Known rows, with every step that occurs
u b a f: -187 -450  -18   -2   48 -130   51 -338   32 -265  220  442   66  210   54  180  -23  132 -276 -174 -225  187  195 -199 -225 -101  432   -7  -69 -121  124 -142  -80
p b: -185 -175  359  331  -54   36 -137   60  112  252  178  -93 -165  -45 -120   55  -42 -303  233  -68  145 -219  208  265   37 -425  -35  102 -250   85  190 -171  273
d g a b s:   23  205  356 -268  228 -216 -225 -178  221   19 -228   39 -258 -264   30  271  191   83 -240  -70  302  391 -333   36 -199 -274 -267   91  110  249 -221 -238 -303
p b u: -152 -446  145  314 -121 -102  -69   38  212  208  -56 -100 -101   90 -169 -103  -34  -70  255   94  250 -293  150   67 -104 -306   48  140   28  -62  -14  -84  132
c u:   52 -144  -81  200 -159  129  -30  -52  463   41 -172  -36 -177  -25   71 -233  -89   58  346  184 -161 -203    1   92   21 -143   22 -147    2  -80 -184 -158   43
u b w c d g a f:   10  458 -135 -356   30 -106  166  -42 -397 -172    9  -78  536   58   30  251  -29   80 -311  104 -178  197 -312 -337  -47  122  524 -180  352 -136  -34  309   42
g a b w c u:   62  -38 -392    1   93 -164   60  -84  234 -158 -330  224  -21 -289  -52  -68 -284  231 -183   53  231   64  -32  -86  -59  188  -69 -185  393  189 -312   53 -401
p b d: -177  -31  163  247  -10  -51  -27  166  -87  333  334  -27 -249  287  -50   -8   53 -332  233    0  127 -226  192  -97   84 -511 -248  156 -181  160  226  -20  219
d b w:  134  186   28 -176  -92  195  -56  -84  194  105   18  249 -113  -87  -50 -161  158 -195   80 -102  324  261 -209  135  154   75  -49 -151 -240  383  105  157  206
z p:  -37 -251  532  122  150   59 -140  -55  -72  -14   27 -170 -194  259  131  104  206  168  235   -5 -120 -136  390  397  156 -495 -177   26 -140  202   75   11  270
a b: -177 -294  288   15  -90   63  -80 -146  217   39  123   19  -48  151   44  112 -140  -67  -26 -145  -76  113  -83  279   -4 -185 -175  122 -204   73   76 -297  -80
u b:  -52 -191  148   41 -127  134  -52  -62    9   15  340  -39  -96   60  -57   -1   -6   85  105  -73 -282  149  225  172   -5 -287  302   75 -442   88  206 -266  -63
z f:   58 -106  216  178  -79  193  -76 -107  -20  -41   68  -96 -250   91  110 -319   81 -167   31  -13 -182 -166  217   51  253  -30 -120  130    9  -69  145  109  243
w b a:    6   13 -145  237   30   96   34 -159 -146 -244   73  245 -162 -253   38 -249   31   93 -173 -133 -199   47  195   46 -159  405  -86   68  -12  -20  -76 -133  -47
p b d g a f: -291  346  365   -1  372 -137  -10  -82  103  118   62  -84   18 -128   44  230  204 -306   63  134   85   87 -201 -243   59 -408    9   31  458 -182  107  149  257
d g a:    4  172  210  -29  270   99 -133  -45  286  -70 -147 -239 -133 -437   56   53  359   76  107  161 -139  145  -42  162  155   53   17  -50  122 -215 -102  -71  -58
g a b w c:  -17  -61 -196  -45  255 -205   -3  -63 -103 -236  -89  175  136 -229  -18  127 -128   63 -324 -179  164  133  170   63   51  256 -137 -105  156  244    7   57 -314
g a:  -27  -44   63  288  127 -110 -121  -66  175 -243  -15 -275 -142 -354   95   29  264  143    9  -53 -197   95  371   95  156  -25   -9 -136   30  -17  -84 -118 -201
u b w c d g a:  164  437 -256 -321  -77   -9  104  205 -439  -73   93 -193  169  -98 -106   52   93  144 -186  110 -112  135 -132 -251   46  228  370  -24   42  -11 -189  220 -159
b w c d g a f:   13  509 -165 -222  185 -108  179  -30 -276 -224 -293 -128  571    9  218  206   93  -47 -282  133 -108  -64 -332 -261  104  289  177 -335  533 -265  -59  390  227
u b w:   49  -49  -80  -95  -78  121   -8 -126    2  -21  149  252 -113  240  -98   56   13  -82  -67 -225  -21   38  259   72   68 -237  369 -107 -285  523  276  -42 -160
c d g a b:  -86  119  246 -184 -197  -70  -18   62  160   18   76 -482   16  -82   72  166  130   38 -129  106 -190  389 -493  -59   51  -28 -103  236  111 -222 -481 -180 -257
p f: -183 -101  366  366 -119   15  -53    3  210  -43    6   64  266  -76   59  145   51 -116  223 -243 -124  -71  337  142  129 -344   49   23   10 -104  367  104  -31
b w c:  102   56 -254    7  184   86   64   21 -204  -99 -180  261  192  121   52  -70  -61 -106    6 -108  127 -372  250  161  117  247  -37 -271  -89  127  361  168  207
b p f: -200 -364  434  343 -109 -202  -75   83  119  -70  -65  282  273  193   83  300  144  140  217 -370 -247  -43  372  142    5 -126  -87  155  197 -220  251  168  -37
c w:  130 -235 -131  159  157  182 -100  -69  375   56 -134 -459 -132  -13   89   84 -120 -229   53  -12  126 -256  184   92   76   -9    5 -203 -196  -60   63 -218   98
c d:   14  -38   36  172 -423   16   19  129  -93    7  122 -422   53  358  155  -43   80  -40  103  -42 -360 -171   49  -22  127 -144  -39  -29 -239 -127 -134 -109  137
u b d:  -50  -40    5  -26 -115   68   49   56 -215   93  461    3 -198  386  -15  -66   73   24  132  -24 -302  100  238 -159   54 -384   67  141 -328  193  249 -149 -110

Rows
  58 -229   -5  -26  -61   19  -47  -87  184    3  156  337 -282 -178  -54 -253  248   83   -6  -22  209  386 -118  -34  -58  299 -119   79 -317 -108 -170  -40   65 => d b a
 -47 -136  -98 -152   86   37   65  -27 -150  -69  -71  352  196  194   -2   68 -320 -117 -186 -158  195 -112  -42  222   22  158 -208  -52  -89  227  262    7  -27 => a b w c
  50 -389 -145  -35 -177  -78  -52  138 -137   35   52  280   -2  122  -72 -129 -291  599  307  132 -325  -63  104   17 -356  219  134  126  -54 -353 -133  -95   12 => w c u b p
 159  130 -329   29 -227   -7  144  235 -432  -48  -77  -50  293  407  121  -34  -83 -138  -78  -59  -62 -419  115  -94  146  214  -45 -191  -90   85   67  224  189 => b w c d
 -37   16  -44  188  165   17   13  135 -241  174   -9  259  109   18 -170   10 -222 -378   94 -101  420 -463  243  168   73  -38  -43  -92 -138  220  349  175  376 => p b w c
  64  -13 -235 -110   51  126   46    9 -338  -55  124  329  121  123 -101  -12 -179   33  -40 -103   19 -110  275  102  -16   89  285  -94 -319  276  402   83   25 => u b w c
  25   26 -114  146 -295    2  111  255 -426   20   96 -341  320  251  153 -117  -89   52   89   57 -343 -331   32  -25   47  183  -99  -14 -250 -366   12   20  310 => w c d
 119  332 -317  114   92  283   81  -86 -116   56   76 -418 -164  -29   91 -123 -171 -199  -13   52  -52 -152   57 -147  -15  114 -259  -82    8  173   69  -74  114 => c w b d
  40   65 -299   -7 -139 -279  124  128 -345 -176  -18 -139  230   87   59  124 -137   71 -420 -142  -10  103  -13 -227   65  233 -117  -61  133  164 -291  133 -307 => g a b w c d
 188  376 -165 -255 -101  146  153  233 -324   87 -218  -31  347  294   59  -54    5 -198   34  153   47 -344 -338  -36  123  331  -21 -134  -16 -174   49  271  312 => b w c d g
-119 -462   69  369   48 -161  -47   16  120  108  125  325 -329  -58 -127   16   32 -231  -48 -119  291 -187  330    2  -46 -125  -30  159 -203  -43  -11 -122   32 => p b a
   0 -120  -89 -247 -160 -262   76  172 -106  -47 -188 -434  331  -38   -6  -92  -17  433 -121  346  -95  174 -571 -210 -230  337  -71  243  400 -603 -525   30 -244 => w c d g a b u
-316 -525  563  198 -189 -259  -93    5  171  -53   28  420  266  268    9  434  -86  105    9 -466 -184  210  102  177 -138 -196 -223  344  193 -124  156   19 -238 => a b p f
   6  170  128 -280  260  -12  -38 -185  330  -71 -214  166 -121 -228  -24  209  146 -127 -258  -55  244  320 -278  132  112   31  -64  -43  260  248 -137    1 -393 => d g a b w
 140  272  307 -112 -121   27 -203 -106   51  230   32  154 -268 -106   -8 -130  210   -8  108 -107  358  318 -224   60 -191 -274 -246   -7 -376  390   30  -81  239 => d b s
 126  -67 -326  187   -2  180   -2 -172  179  -37 -305 -530  -28 -219  -20 -225 -250   85   30  139   70 -181   12   34 -271  257   48 -120  209  -83 -150 -130   14 => c w b u
 -10 -432 -126   60  -46  -56  -13  -69   -9 -133  304  318 -277   47  -76   -1   67  184 -155 -145 -132  163  387  -74 -154    4  264  146 -345   -9  -25 -243 -294 => u b a
 254  270 -333 -210 -145  208   82   32  193  174 -229  374    5 -239 -115 -443 -190   40  252  220  409   23 -383    4  -43  318  -53 -213  -40   75 -112  253  303 => d b w c u
 -97  279  246   37  292  -88  -72  143   83  241  165 -179 -306 -243 -101   58  303 -225  196  208  214   50  -59 -134  161 -307 -185  186  149  -46  -40   49   22 => p b d g a
 108  196 -239 -317  249    7   23  -70  363  -26 -463  241   13 -421  -87  -76 -216  141  -84  287  317  114 -466    1  -50  311  -29 -105  492  -17 -331   84 -262 => d g a b w c u
 161  670 -216 -104  378  229   46  -83   74   47  -73 -607 -234 -552   33  -57   81  -85  -48  264   34  144 -202 -212   37  284 -178  -67  359  -49 -185    5  -56 => c w b d g a
  68    7 -360  -62 -155   87  139  158 -197  136  250   99 -114  223  -80 -328 -308  292  327  295 -192 -133   47 -295 -132 -107   83   46 -116 -122   49  -25  -23 => w c u b d
 -96 -250  181 -206  100 -167 -100 -128  442  -56 -289 -182  -50 -236  -31   -5  148  324  -74  202   81  351 -410   47 -117   83  -24  202  400 -298 -389 -152 -440 => d g a b u
 162  306 -157 -410 -234  154  149  208 -459  142  131   17  263  317 -104   -4  -94  -66  -45  126  -70 -103 -317 -116    2  159  308   30 -210  -72   90  141  124 => u b w c d g
